Known rows, with every way that one mark hangs from another
{nadizo {zupov muro pigatir {vinage {maki zedin}}}}: [ 0.85 -1.09 -0.64  0.25  1.19  1.37  1.70  1.11 -1.59  1.78 -0.36  0.94
 -1.46 -0.06  1.63  2.01 -3.87  1.64]
{muro {zupov nadizo vinage}}: [ 2.29 -0.40 -1.84  0.45  0.29 -0.12  0.49 -0.71  0.77  2.61  0.13  2.36
  1.05 -0.21  0.52 -0.77 -3.33  0.56]
{maki {vinage zupov}}: [ 0.29  0.02 -0.25  0.21  1.64  0.04 -0.14  0.29 -1.86 -0.44  0.66  0.91
  0.52  0.20  0.29  0.99 -1.37  0.77]
{pigatir {zupov muro nadizo {vinage {maki zedin}}}}: [ 1.51 -0.60 -2.61 -0.41 -0.41  1.77  0.93  1.48 -1.54  2.35  0.59  2.49
 -1.07  0.58  1.22  0.02 -4.35  0.43]
{vinage maki zupov}: [ 2.42 -1.00 -0.78  0.51  1.18 -0.39  1.49  0.85 -2.51  0.07  1.61  1.01
  0.49  0.83  0.38  0.62 -1.99  1.00]
{maki {vinage {zupov muro nadizo}}}: [ 0.00 -0.42 -1.57 -0.59  1.59  0.76  0.32  0.38 -2.18  0.22  0.55  1.56
  0.16 -0.18  0.92  0.69 -2.05  0.91]
{pigatir {zupov muro nadizo {vinage maki}}}: [ 1.51 -0.38 -2.30 -0.62 -0.84  1.96  0.89  1.05 -1.26  2.85  1.16  2.76
 -0.87  0.32  1.21 -0.23 -4.76  0.29]
{zupov muro nadizo pigatir {vinage maki}}: [ 0.81 -0.80 -2.37 -0.77  0.90  1.79  2.46  1.14 -1.10  3.15  0.87  1.45
  0.07 -1.10  2.64  0.97 -5.02  2.49]
{pigatir zupov}: [-0.29 -0.09 -0.08 -0.11 -0.78  0.86 -0.63  0.31 -0.04  0.79  0.70  1.09
 -0.97  0.68  0.38 -0.82 -1.77 -0.88]
{zedin {zupov nadizo pigatir {vinage maki}}}: [ 0.71 -0.24 -1.63  0.17  1.01  0.16  0.24  0.02 -0.43  2.83  0.77  0.73
  1.01 -1.04  1.44 -0.29 -5.69  1.39]
{zedin {zupov muro nadizo pigatir {vinage maki}}}: [ 0.42 -0.38 -2.21 -0.44  0.77  1.23  0.37  0.03 -0.92  3.00  0.92  0.58
  0.24 -0.82  1.98  0.40 -5.61  1.23]
{pigatir {zupov muro nadizo vinage}}: [ 0.67 -0.03 -2.06 -0.83 -0.69  2.12  0.03  0.78 -0.37  2.54  1.07  2.23
 -0.83  0.05  1.49 -0.91 -3.73 -0.38]
{muro {zupov nadizo pigatir vinage}}: [ 1.19 -0.81 -1.51  0.27  1.10  0.20  0.90 -0.51  1.05  3.15  0.46  1.89
  0.98 -0.72  1.72 -0.51 -4.39  1.32]
{nadizo {zupov muro}}: [-0.19 -0.84 -0.07 -0.27  0.08  0.90  0.30 -0.19 -0.76  0.55 -0.62  0.76
 -1.85  0.14  0.20  0.65 -1.26 -0.30]
{zupov muro nadizo pigatir {vinage {maki zedin}}}: [ 0.97 -1.06 -2.75 -0.61  1.34  1.60  2.43  1.62 -1.52  2.61  0.16  1.16
 -0.15 -0.78  2.68  1.33 -4.51  2.60]
{nadizo {zupov pigatir vinage}}: [ 0.51 -0.43  0.43  0.35  1.19  0.48  0.69  0.40  0.09  1.84 -0.03  0.85
 -0.58 -0.74  1.24  0.51 -3.51  0.95]
{zedin {zupov muro}}: [-0.70  0.07 -0.76 -0.33 -0.27  0.96 -1.51 -0.86 -0.53  0.59  0.40 -0.76
 -0.45  0.34  0.52  0.31 -1.62 -0.89]
{pigatir {zupov nadizo}}: [-0.31 -0.46 -1.14 -0.51 -0.54  0.48 -0.19  0.33  0.13  1.55  0.43  2.00
 -0.78  0.02  0.45 -1.88 -2.71 -0.55]
{pigatir {zupov muro}}: [-0.68 -0.34 -0.56 -0.71 -0.95  2.06 -0.42  0.36 -0.53  0.93  0.85  0.94
 -1.66  0.91  0.94 -0.14 -1.72 -1.07]

Rows
[-0.87 -0.80 -1.23 -0.75  2.28  0.99  0.68  0.50 -1.92  0.69  0.72  1.18
  0.08 -0.52  1.86  0.93 -2.98  1.53]  {maki {vinage {zupov muro nadizo pigatir}}}
[ 1.38 -0.82 -2.09  0.16  1.71  0.14  2.31  1.59 -0.88  2.47 -0.07  1.38
  0.69 -1.07  1.91  0.50 -4.63  2.86]  {zupov nadizo pigatir {vinage {maki zedin}}}
[ 2.00 -1.15 -1.74  0.54  1.02  0.16  1.84 -0.19  0.13  3.48  0.47  2.37
  0.99 -0.49  1.49  0.03 -5.31  2.03]  {muro {zupov nadizo pigatir {vinage maki}}}
[ 2.16 -0.36 -2.84 -0.54 -0.11  1.33  1.97  0.96 -1.50  2.47  0.64  2.04
  0.12 -0.53  1.17  0.69 -3.67  1.49]  {zupov muro nadizo {vinage maki}}
[-0.83 -1.16 -1.83 -0.41  2.99  0.62  0.62  1.24 -2.60 -0.17 -0.50  0.75
 -0.26  0.00  1.92  1.48 -2.18  1.86]  {maki {vinage {zupov muro nadizo pigatir}} zedin}
[ 1.49 -1.72 -0.82  0.56  2.54 -0.37  1.92  1.63 -2.69 -0.01  0.86  0.16
  0.12  0.74  1.64  1.29 -2.48  1.98]  {vinage {maki zedin} {zupov pigatir}}
[ 2.09 -1.57 -2.37 -0.47  1.15  0.50  2.05  0.88 -2.78  1.00  1.46  1.73
  0.01  0.34  1.12  0.21 -2.89  1.22]  {vinage maki {zupov muro nadizo}}
[-0.52  0.27 -0.72 -0.27  0.62  1.63 -1.01 -0.21 -0.20  1.98  1.04 -0.80
  0.08 -0.40  2.15  0.84 -3.81  0.17]  {zedin {zupov muro pigatir vinage}}
[ 1.04  0.47 -1.74  0.11  0.35 -0.16 -1.14 -0.49  0.14  2.06  0.46  0.70
  1.10 -0.79  0.47 -1.17 -3.69 -0.05]  {zedin {zupov nadizo vinage}}
[-1.22 -1.26  0.32 -0.44  0.85  1.29  0.77 -0.04 -0.48  1.10 -0.27  0.31
 -1.87 -0.35  1.41  0.83 -2.32  0.51]  {nadizo {zupov muro pigatir}}
[ 0.99 -1.96 -2.01 -0.66  1.95  0.84  2.48  1.07 -2.52  1.52  1.69  1.32
 -0.06 -0.13  2.33  0.41 -3.96  1.99]  {vinage maki {zupov muro nadizo pigatir}}
[-0.32 -0.42 -2.00 -0.20  1.47  0.66 -0.48  0.55 -0.72  1.30 -0.61 -0.37
 -0.06 -0.30  1.86  0.38 -2.94  0.75]  {maki {zedin {zupov muro nadizo pigatir vinage}}}
[ 1.40  0.39 -1.44  0.21 -0.32  1.28 -0.48 -0.12 -1.37  1.74  0.98  0.18
  0.08  0.34  0.67  1.15 -3.64  0.09]  {zedin {zupov muro {vinage maki}}}
[ 2.00 -1.36 -2.09  0.71  1.39 -0.14  1.85  0.21 -0.17  3.03 -0.12  2.16
  0.79 -0.23  1.50  0.37 -4.92  2.19]  {muro {zupov nadizo pigatir {vinage {maki zedin}}}}
[ 1.04 -2.26 -2.43 -0.41  2.55  0.51  2.48  1.65 -3.05  0.86  0.69  0.93
 -0.36  0.29  2.37  0.93 -3.30  2.19]  {vinage {maki zedin} {zupov muro nadizo pigatir}}
